What can hang from each mark:
sepet: mafe soka
kote: pubo tavuz
sozu: rasi
tubufi: nivi
soka: sepet
povi: dunu
dunu: pubo
tavuz: mafe
sune: rasi sipov soka tubufi
pubo: fupi semuv
vunov: sepet
mafe: nivi sepet sozu tavuz
fupi: pubo
rasi: sozu sune
nivi: semuv tubufi

Every row comes from one small tree of marks. The marks that hang from a mark follow it in brackets, in alphabetical order. Every link used is in the known rows. Which tree was each row made from?
In the rows, 128 means zero.
Known rows:
mafe[nivi sepet tavuz]: [152 151 128 117 139 149 148 101 141 103 107 117  86 182 144 165 128 124
 100 111 161 150 154 163 131 132 150 125 159 112 136 128 135]
tavuz[mafe[nivi sepet[soka] sozu]]: [135 140 104 126 154 124 158  95 145 126 115  91 121 163 140 154 138 140
  73 106 129 136 165 161 132 120 145 124 169  97  98 103 147]
kote[pubo[fupi semuv] tavuz[mafe]]: [150 135  76 142 147 137 252  86 110 146 138 140 125 137 132 115 105  69
 118 206  86 122 159  88 138 106 129 120 139 141 127  41 155]
kote[pubo]: [114 139 110 149 138 116 187 106 139 139 135 112 151 131 147 123 121 116
 141 180 128 145 142  87 129 115 160 134 143 113 117  58 142]
sune[sipov soka[sepet[mafe]] tubufi]: [100 170  94 195 130 116 127 108 149 121 102 116 160  97 108  95 127 158
 110 198  97 129 152 140 117 165 123 161 206  88 124  79 141]
soka[sepet[mafe[nivi[tubufi] sozu]]]: [131 133 120 161 143 128 133 111 145 141 130  92 152 139 166 122 138 138
 101 107 114 143 167 147 123 118 146 142 189 104 103  84 160]
tavuz[mafe[nivi sozu]]: [115 141 106 116 146 131 164 110 128 125 107  88 126 162 151 145 138 130
  76 118 114 129 162 137 138 101 148 123 160  97  93  86 144]
sozu[rasi[sune[sipov soka[sepet] tubufi]]]: [ 87 148 121 159 143  83 107 107 117 129 135  75 135 119 148 100 127 117
  93 163 134 135 134 125 101 156 143 148 185  78  93  88 181]
tavuz[mafe[nivi[semuv tubufi] sozu[rasi]]]: [139 128 111 106 149 116 164 117 112 107 126  70 135 152 158 106 130 113
  70 119 119 108 185 134 147 110 159 153 166  87  80 102 172]
povi[dunu[pubo]]: [109 139 122 143 142 121 153 121 121 136 115 123 127 157 165 120 134 133
 128 155 105 159 136 117 114 101 190 132 151 104 130  67 127]
rasi[sozu sune[sipov soka[sepet] tubufi[nivi]]]: [ 93 176  96 162 135  92  80 131 131 153 109  62 168  94 115 134 139 133
 133 149 121 168 139 134  86 176 181 118 173  85  90  96 115]
soka[sepet[mafe[nivi[tubufi] sozu[rasi] tavuz]]]: [141 129 129 152 147 134 130 103 144 134 131  92 135 153 164 121 128 133
  88 103 122 141 167 158 122 119 139 140 181 106 104  94 165]
fupi[pubo]: [123 135 130 152 146 124 159 133 154 135 122 100 146 111 137 104 150 130
 113 160 153 155 131  85  95  96 153 126 144 113 112  84 131]
mafe[nivi[tubufi] tavuz]: [147 137 117 113 137 146 154 119 130 104 114  88 125 169 142 128 118 109
 107 122 141 131 167 140 138 115 171 147 135  92 130 124 143]
sepet[mafe[sozu[rasi[sune[sipov]]] tavuz] soka]: [120 115 122 157 177 133 124  78 153 151 107  58 150 133 122 119 111 138
  89 121 116 158 154 142  94 136 155 131 153  89 101 123 166]
tavuz[mafe[nivi[semuv] sepet sozu[rasi]]]: [142 138 119 108 149 119 161 105 120 105 121  89 108 161 159 133 137 124
  65 112 133 121 175 150 142 122 143 137 183 101  84 104 166]
povi[dunu[pubo[fupi]]]: [115 125 119 136 149 128 151 123 112 148 118 130 124 157 167 125 138 113
 141 156 103 159 140 122 113  98 191 136 149 110 127  60 131]
povi[dunu[pubo[fupi semuv]]]: [125 126 114 137 144 134 164 127 103 147 115 128 127 154 157 121 136 105
 136 158  87 151 150 121 111 106 193 149 155 117 127  63 128]
povi[dunu]: [ 91 132 130 153 142 113 144 106 116 124 124 119 133 166 162 134 138 117
 122 146  90 147 129 132 116 106 185 136 170 110 128  61 129]
soka[sepet[mafe[nivi sozu]]]: [122 137 121 166 142 134 131 108 144 145 125  95 145 143 167 131 139 144
  98 105 113 153 160 145 121 117 141 136 192 109 102  77 154]
nivi[semuv]: [117 128 119 148 155 105 158 125 114 111 124  85 152 118 161  89 127 104
 132 158 116 142 162  91 136 122 167 172 167  95 104  94 141]
vunov[sepet[mafe[tavuz] soka]]: [114 151 119 156 139 127 145 103 160 146 148  95 153 126 131 123 104 130
  97 147 111 149 144 130  81 115 149 132 142  96 117 107 157]
mafe[nivi[semuv tubufi] sozu[rasi[sune]]]: [144 124 123 103 138 121 136 144 101 101 121  25 144 160 167 110 144 103
 107  96 139 127 191 135 133 151 198 171 173  71  74 130 175]
sune[sipov soka[sepet] tubufi[nivi]]: [111 175  85 207 121 119 119 126 140 106  93 110 150 102 107 101 131 162
 124 190 108 146 155 146 113 166 137 164 197  89 136  71 121]
dunu[pubo]: [124 145 109 133 155 118 164 131 139 145 108 107 132 119 163 102 127 136
 128 165 144 161 148  86 117  96 164 137 125  93 119  86 138]
sune[rasi[sozu] sipov soka tubufi]: [ 96 202 106 156 142 108  99 131 126 105  90 107 166 105  70 114 140 140
 105 208 102 127 152 161 116 173 162 182 181  85  92  78 126]
tubufi[nivi]: [112 137 109 167 147 120 142 126 119 113 109  94 138 118 157 124 129 129
 132 140 122 170 148 114 109 100 170 139 149 112 132  72 130]
povi[dunu[pubo[semuv]]]: [117 140 117 143 137 126 165 124 112 135 111 121 130 155 155 116 131 125
 125 157  90 151 147 115 111 109 192 145 158 112 129  70 124]
tavuz[mafe[sozu]]: [108 132 111 121 162 111 166  99 134 128 111  98 129 149 153 137 138 121
  87 141 106 127 149 129 132  93 139 120 153 100  97  79 139]
tavuz[mafe[sepet sozu]]: [124 137 117 118 163 107 165  91 141 120 114 113 112 153 154 151 143 124
  87 136 121 126 148 146 131 105 132 114 165 108 103  90 141]
sune[sipov soka]: [ 95 155 103 177 136 120 137 110 144 122  87 115 137 113 122 107 126 128
 120 194 122 138 133 104 131 148 144 163 173  81 124  58 125]
sepet[mafe[nivi tavuz]]: [119 136 123 136 149 156 156 100 132 130 112  99 135 135 146 130 111 134
  94 128 112 149 160 124 120 105 150 122 160 114 120 111 163]
tavuz[mafe[nivi[semuv tubufi] sepet[soka]]]: [148 136  99 132 152 105 163 101 132 117 141  96 141 132 142 108 118 124
  81 128 131 118 180 136 144 122 153 151 172  89 102 116 169]
sune[rasi]: [ 97 159 134 142 161 105 123 120 116 113 122 112 142 135 135 125 138 115
 106 165 117 138 141 133 127 113 158 166 162 101 100  71 154]
sozu[rasi[sune[tubufi]]]: [ 84 137 128 134 154  79 122 109 106 127 146  64 139 125 163 109 128 106
  95 150 133 137 136 119  95 132 156 136 166  87  90 102 189]

Which tree is each row?
[100 189 100 141 155  98 132 127 125 108 128  95 168 113  88 126 140 136
 107 183  91 145 162 179 108 154 162 160 179  87  82  94 135]  sune[rasi[sozu] soka tubufi]
[132 133 130 157 147 139 128 100 144 139 126  94 127 156 163 130 130 138
  84 101 122 151 160 157 120 118 134 133 185 110 103  88 159]  soka[sepet[mafe[nivi sozu[rasi] tavuz]]]
[ 99 187 119 159 147 114  95 124 133 121  87 114 149 111  90 119 135 126
 105 189 119 139 140 138 128 159 165 179 173  87  87  52 123]  sune[rasi[sozu] sipov soka]
[120 123 131 129 167 148 159  94 142 128  99  93 133 141 147 140 125 129
 108 135 101 150 154 135 113 105 146 115 152 114 115 110 144]  sepet[mafe[sozu tavuz]]
[159 125 126 129 174 133 147  84 171 114  95  92 100 189 128 171 141 127
 115 109 146 161 151 187 112 141 149 125 146  99 127 134 110]  mafe[sepet[soka] sozu tavuz]
[126 130 129 163 156 130 134  95 154 143 123 106 134 147 160 131 132 136
 104 120 111 153 150 149 118 113 129 126 178 113 112  85 142]  soka[sepet[mafe[sozu tavuz]]]
[167 144  77 135 137 148 250  87 111 138 137 143 111 149 132 130 109  77
 110 187 102 123 168 106 142 120 130 118 152 145 130  53 161]  kote[pubo[fupi semuv] tavuz[mafe[nivi sepet]]]
[161 138  75 129 138 158 251  96 110 141 124 122 119 160 131 132 116  77
 113 178  89 125 173 107 142 116 139 119 143 137 120  49 150]  kote[pubo[fupi semuv] tavuz[mafe[nivi sozu]]]
[ 98 154 109 141 155  96 107 107 144 175 137  65 154 111 137 147 129 115
 122 124 119 179 134 133  92 153 171  94 166  88  77 103 127]  rasi[sozu sune[soka[sepet[mafe[tavuz]]]]]
[141 141 112 111 147 126 166 108 126 109 113  96 114 159 154 143 141 128
  82 116 126 126 174 146 146 122 148 131 180 103  93 106 147]  tavuz[mafe[nivi[semuv] sepet sozu]]
[ 94 145 117 156 143  88 114 119 102 114 127  63 138 107 144  91 122 115
 104 168 131 141 146 113 102 158 159 154 181  79  95  99 178]  sozu[rasi[sune[sipov soka tubufi[nivi[semuv]]]]]
[114 206 100 190 131 113  77 140 128 106  94 110 162 101  75 113 141 159
 108 184 105 147 161 179 110 177 158 180 196  95  99  66 119]  sune[rasi[sozu] sipov soka[sepet] tubufi[nivi]]
[155 141  72 137 136 151 251  93 106 144 136 133 123 146 131 120 105  75
 111 190  91 123 168  94 142 112 135 121 144 139 125  45 159]  kote[pubo[fupi semuv] tavuz[mafe[nivi]]]
[119 136 106 145 167  93 159  79 146 133 135 117 129 132 143 128 122 128
  80 145 125 132 145 135 126 106 130 125 162 101 110  91 154]  tavuz[mafe[sepet[soka]]]
[112 127 100 176 159 137 144  94 147 155 130  70 178 112 131 111 109 152
  90 114 109 164 168 127 105 119 164 146 168  93 107 105 176]  sepet[mafe[nivi] soka]
[127 132 108 132 170 104 160  84 151 129 118 102 124 151 142 146 137 131
  84 129 121 134 153 153 125 112 136 121 162  99 102  97 142]  tavuz[mafe[sepet[soka] sozu]]
[157 158  91 135 137 137 237  87 136 115 128 122 110 163 143 130 116 116
 106 172 123 134 160 107 151 123 134 100 151 123 123  71 150]  kote[pubo tavuz[mafe[nivi[semuv] sepet sozu]]]
[118 132 117 139 146 135 156 112 126 128 128  90 165 111 157 110 118 129
 101 132 108 133 169 113 122 105 165 142 168 105 111 103 182]  sepet[mafe[nivi[tubufi]]]
[109 158 132 135 130 131 152 113 145 132 141 112 136 128 149 131 112 119
 102 157 110 137 138 120  90 105 144 123 146 108 120  99 156]  vunov[sepet[mafe[tavuz]]]
[148 117 103 157 163 143 152  97 145 135 131  65 174 119 122  92  95 136
  99 118 112 150 189 132 118 129 171 159 156  86 113 141 173]  sepet[mafe[nivi[semuv tubufi] tavuz] soka]
[100 197 107 188 133 107  97 124 132 101 103 126 152 115  85 102 140 153
 103 211 103 122 150 166 127 177 129 191 209  82 109  69 142]  sune[rasi sipov soka[sepet] tubufi]
[104 204 107 175 136 104  82 129 136 116 101 114 165 111  77 111 143 148
 100 194 105 130 154 176 117 179 148 184 199  87  89  68 126]  sune[rasi[sozu] sipov soka[sepet] tubufi]
[110 149 117 154 140 124 144 113 159 146 141  80 162 127 137 130 122 134
 101 136 105 150 150 133  79 119 158 137 151  92 104  99 156]  vunov[sepet[mafe[sozu] soka]]
[128 135 122 166 143 133 133 114 138 139 127  89 148 137 167 119 137 140
 102 107 111 152 169 140 126 123 145 146 197 107  98  83 154]  soka[sepet[mafe[nivi[semuv] sozu]]]
[135 149  94 140 149 122 234  78 136 126 134 119 116 157 148 119 110 107
  98 187 115 131 144  98 139 104 126  96 136 120 118  50 158]  kote[pubo tavuz[mafe[sozu[rasi]]]]
[168 135  82 130 150 142 252  83 119 138 128 140 109 154 132 136 119  73
 121 191  94 123 163 113 137 119 128 113 147 144 126  53 148]  kote[pubo[fupi semuv] tavuz[mafe[sepet sozu]]]
[101 196 100 182 132 120 107 138 114  81  83 114 151 100  75 106 134 156
 117 215 101 136 157 154 118 170 153 186 190  88 122  77 135]  sune[rasi sipov soka tubufi[nivi]]
[157 112 106 145 165 153 154 102 149 130 114  49 169 138 121 109 110 140
 102 102 109 152 196 150 119 135 177 155 156  84 106 147 160]  sepet[mafe[nivi[semuv tubufi] sozu tavuz] soka]
[162 125 130  92 144 152 148 120 128  93 102  59 109 200 149 138 134 108
  88  93 147 127 179 172 132 126 174 151 141  86 104 130 151]  mafe[nivi[tubufi] sozu[rasi] tavuz]
[114 147 126 142 142 124 132 105 155 147 146  70 145 138 135 133 113 126
  92 130 116 151 145 140  72 130 155 124 146  89 100 119 165]  vunov[sepet[mafe[sozu[rasi[sune]] tavuz] soka]]
[145 137 104 125 154 123 161 102 137 119 117  84 125 157 141 137 136 136
  79 109 127 135 178 152 139 128 151 138 177  93  92 112 148]  tavuz[mafe[nivi[semuv] sepet[soka] sozu]]
[147 125  98 124 157 137 180 140 112 159 107 114 134 115 152 103 130  96
 139 169 119 150 169  93 113 103 167 162 131 110 116  78 139]  dunu[pubo[fupi semuv]]
